Each row comes from the steps of one walk. Every step used is in the known rows, and no mark comes twice. Write the walk behind each row, first mark first.
Known rows:
u f k p d: [-10.3  34.0 -20.6  32.2  27.1  10.0  18.9  28.8  41.4  14.7   8.9   5.7
 -16.5  35.4  -8.8  11.6  38.9  14.8  -5.7 -11.9]
g u e: [  2.7  24.3 -13.5   3.5   6.0  40.4 -15.7   3.0  16.6   3.7  -5.0   8.6
  -2.2  16.6 -30.8  18.1  25.9  -9.8   7.3  16.1]
e k f u: [-11.1 -17.1 -35.8  20.5   4.5  38.5  -4.3 -27.0 -22.9 -23.7  -6.7 -40.4
  11.9  -8.0 -12.2   5.4   5.3 -40.4  11.1   5.7]
d p k f: [-31.3 -32.8 -10.3   7.8  25.9  16.1  -2.0   6.1  17.4 -12.8   5.5 -28.6
   3.2 -19.4  19.6   4.3  -0.5 -19.0  27.3  -7.3]
d p k f u e: [-33.9 -10.6 -19.1  15.7  39.0  44.8 -15.1   4.2  20.6 -35.2  -9.7 -44.7
  20.2 -28.8  -7.6  18.1  20.8 -31.7  14.8   7.7]
p d e k f u: [-16.6  -3.7 -57.6  37.3  -9.1  36.7  13.8 -46.0 -12.7 -41.1  19.8 -30.7
   4.5   8.0  -2.6 -11.8  23.3 -16.7  35.5  10.2]
f u: [ -1.0  -4.9 -21.6  24.2   6.1  19.0   1.2  -4.9  -1.5 -29.3  -4.5 -21.2
  17.1 -18.8 -18.6   6.0   7.6 -24.4  18.7  13.3]
u e d p: [-16.3  30.2  14.6 -25.2  16.5  10.2 -21.9  24.7  70.1 -12.3 -17.6 -17.9
   6.8   3.7  -6.5   7.6  41.7 -11.7  10.2  37.6]
k p d e: [ -8.4  20.8 -19.3  25.2  -1.0  -3.3  35.4  -2.3  42.4 -11.8  24.9  11.3
  -3.6  25.8   0.8  -3.2  23.9  27.3  40.0  -2.3]
p k f u e d: [-29.9  -2.0   0.8 -20.8  24.8  31.5 -30.0  18.3   9.6 -28.3  -2.3 -31.0
  20.2  -9.4 -19.0  18.0  23.3 -21.2  23.1   6.0]
p d e: [ -5.9   5.7 -33.3  19.6 -11.5   5.0  18.4 -20.4  15.2 -20.2  27.6  -4.3
  -0.1  13.6  -1.2 -16.2  20.7  13.0  41.5   6.4]
e d p k f: [-35.2 -21.9  13.0 -16.6  22.2   4.2 -17.4  28.2  39.0 -16.1   5.3 -20.3
   1.5  -9.3  23.3   4.3   8.3 -10.3  32.2   7.7]
e d p k f u: [-35.4 -20.8   3.3   3.8  27.1  15.6 -19.0  25.4  31.8 -42.5  -0.2 -27.0
  12.8 -24.5  13.6   8.0  12.7 -23.3  32.6  19.1]
f k: [  4.8   0.5  -5.4   6.6  20.1  -1.4  -5.9   6.0  -0.7  12.9  16.6 -30.8
  -0.4   8.9 -11.5  -6.6  21.1 -15.0  11.3   2.5]
u f: [ -8.8  -2.2 -23.7   3.1  10.5  25.7   6.5  -3.0  10.2   8.2 -19.6  -1.9
   1.8  -2.6  -9.9  11.1   5.8  -9.2   9.5   1.7]
p k f u: [-23.3 -35.0 -22.3  18.6  21.8  29.0  -3.1  -1.3 -21.4 -29.7   9.2 -31.0
  18.9 -24.6  -7.1  10.3  -5.9 -24.9  29.6 -12.4]
p k f: [-23.8 -37.2 -13.6  -2.9  16.3  17.6  -2.8   0.6 -14.7  -2.3  13.8 -23.3
   7.5 -10.1   3.3   5.9  -9.2 -13.3  28.2 -25.3]
u e d p k: [-48.5  13.9  21.9 -22.4  24.1  10.1 -24.5  53.5  81.0  -6.5 -13.7 -13.2
  -4.5  -8.1   4.2  16.1  35.2  -4.4  14.4  23.6]
k f: [  8.6 -19.4 -22.6  -6.7   7.7  17.2  -0.8 -27.4 -24.8  -7.8   9.5 -24.9
  17.7   2.7  -8.2  -1.5  -3.1 -21.4  24.0 -12.6]
d p k f u: [-29.4 -30.4 -19.6  28.3  30.8  29.7  -2.6   4.7  10.4 -40.0   2.1 -37.3
  15.0 -34.4   9.9   9.0   2.6 -30.8  26.3   5.4]
p k f u g: [ -9.6 -43.9 -26.4  29.6  12.1  27.4 -17.5   3.3 -29.8 -46.2  18.2 -21.5
  11.2 -31.0   6.3   0.0 -29.2 -27.9  28.7  -4.6]

Write each row's walk:
[-30.1  24.5 -21.8  33.1  -7.8   8.0  24.3  22.9  52.0  -0.9   1.3   8.4
 -21.4  26.6   0.0  14.7  25.8  11.4  -3.9  -7.0]
e k p d
[-40.2 -20.0  -1.3  17.7  20.7   7.6   1.6  32.1  49.2  -9.4  -2.3 -13.8
  -7.4 -24.9  17.7   7.7   6.0  -8.4  19.7   6.2]
d p k
[-38.6  -0.3  12.7 -30.4  29.7  19.5 -28.0  27.7  48.9 -11.7  -4.9 -27.3
   8.2  -2.9   6.8  13.0  27.4 -13.2  20.5  11.3]
u e d p k f
[ -1.6   4.7 -16.4   7.0  28.8  16.5  -4.1   5.0   4.5  22.4  -1.9 -19.5
  -5.2  11.1 -12.7   0.6  23.8 -13.6   1.8   1.7]
u f k
[ -4.1  20.9  -1.7  12.6  39.8   8.2  12.1  24.0  31.4  30.6  -3.3  -4.9
  -8.0  21.5 -12.2  15.4  23.9   2.0   0.6  -6.0]
u f k p
[-14.6   8.6  13.7 -12.1   8.0  -5.9 -12.1  24.8  59.8 -16.7  -7.3  -9.6
   1.2  -1.9  12.0  -1.0  22.1  -8.1  22.0  34.5]
e d p
[-22.3  10.7  -2.3  14.8   3.9   7.3  18.6  18.3  41.3  16.1 -12.2  -3.3
 -12.0  13.0  -2.6  16.8  10.2  -3.3   2.1  -0.7]
e k p
[-45.0  -8.3  21.3  -7.6  16.3  -5.6 -13.7  53.3  70.2 -11.3  -3.9  -6.5
  -9.5 -14.4  21.9   7.0  16.2  -0.9  25.2  20.7]
e d p k
[ -1.3  29.5 -11.7  28.9  16.5 -12.0  25.0   7.4  34.5   2.9  42.1  -7.0
  -9.7  35.8  -1.9 -12.2  40.5  23.7  34.8  -0.5]
f k p d e
[-22.8  18.3 -17.7  -4.6   1.8  32.0 -10.6   0.2  25.3  12.5 -21.7 -25.6
  -4.2   8.2 -20.7  14.4  28.4 -20.1  -7.7   9.3]
u e k
[-17.8 -41.1 -22.9  39.3  23.3  27.7 -18.0   9.6   2.5 -57.5   9.8 -26.1
   7.5 -42.2  21.9   0.2 -20.1 -33.2  26.2  13.5]
d p k f u g
[-19.5  12.2  -5.2  12.3   2.3   4.2  27.5  -2.9  39.0  13.6   3.0  -4.7
 -10.8  17.7   4.0   5.0  12.1   8.0  31.7   7.9]
d e k p
[-18.6  -4.6 -19.3   6.7  -9.3  12.5  11.8 -21.1  13.4   5.9   5.3 -19.6
  -8.1   5.9   3.1  -8.5  10.7  -7.0  34.1  15.8]
d e k
[  7.6  16.2 -17.6  21.5  24.6  34.8 -11.0  11.6   4.7  25.6   4.4  10.1
 -18.4  24.0 -16.3   8.8  24.7  -9.5   5.3  13.0]
g u f k
[  5.9  31.6  -2.3  27.2  37.3  26.8   5.7  29.8  31.2  33.9   2.2  24.2
 -21.8  34.8 -15.8  22.1  26.1   5.9   3.4   5.9]
g u f k p
[-47.1  15.3  12.6  -0.3  30.3  22.8 -26.6  51.5  73.7 -33.4 -18.5 -22.1
   7.8 -23.2  -4.9  19.8  38.3 -16.3  15.2  36.2]
f u e d p k
[ -8.5  17.6  -4.1 -13.7  26.7  32.0 -27.4  -2.8  32.9 -43.6 -14.7 -39.1
  28.4  -6.5 -13.6  10.3  37.4 -34.3  16.6  36.4]
k f u e d p
[ -4.2  27.9  -9.1  31.1  18.9  -9.1  14.8  29.0  35.3   3.3  28.5  -3.8
 -11.5  32.9  -7.8   2.7  38.2  13.2   4.2 -10.6]
f k p d
[-24.6  56.2 -22.3  33.4  -2.9  41.5   4.9  28.7  62.7   6.1  -3.6  31.3
 -29.8  46.9 -20.2  30.4  46.4  12.8 -12.5   8.7]
g u e k p d
[ -6.3  15.4 -27.9   0.8   4.0  58.5 -21.8 -20.0  -5.6   9.8  -6.6  -9.3
  -6.8  28.5 -23.3  18.0  21.8 -25.8   0.2   7.9]
g u e k f
[-16.5  -5.2 -47.2  16.9 -14.0  23.4  13.8 -42.6  -5.6 -13.9  25.2 -22.3
  -5.7  24.9   7.4 -16.0  19.6  -3.4  35.0  -2.9]
p d e k f
[-32.1  47.5 -30.3  39.9   5.7  36.7  12.0  20.5  54.6 -23.1 -15.5  -8.6
  -4.3  17.1 -26.4  26.8  48.0  -3.7 -15.1   9.3]
f u e k p d
[  2.9  16.4   8.9  11.5  31.6 -10.1  10.1  25.8  25.4  19.3  15.8 -15.6
  -2.6  20.9 -11.2   6.1  22.8   0.1  10.1  -5.5]
f k p
[ -8.7 -15.3 -38.4  19.2   3.6  35.2   7.1 -49.1 -25.2 -25.3   8.7 -42.4
  12.9  -4.4  -5.8  -9.2   7.2 -31.0  42.1  13.8]
d e k f u
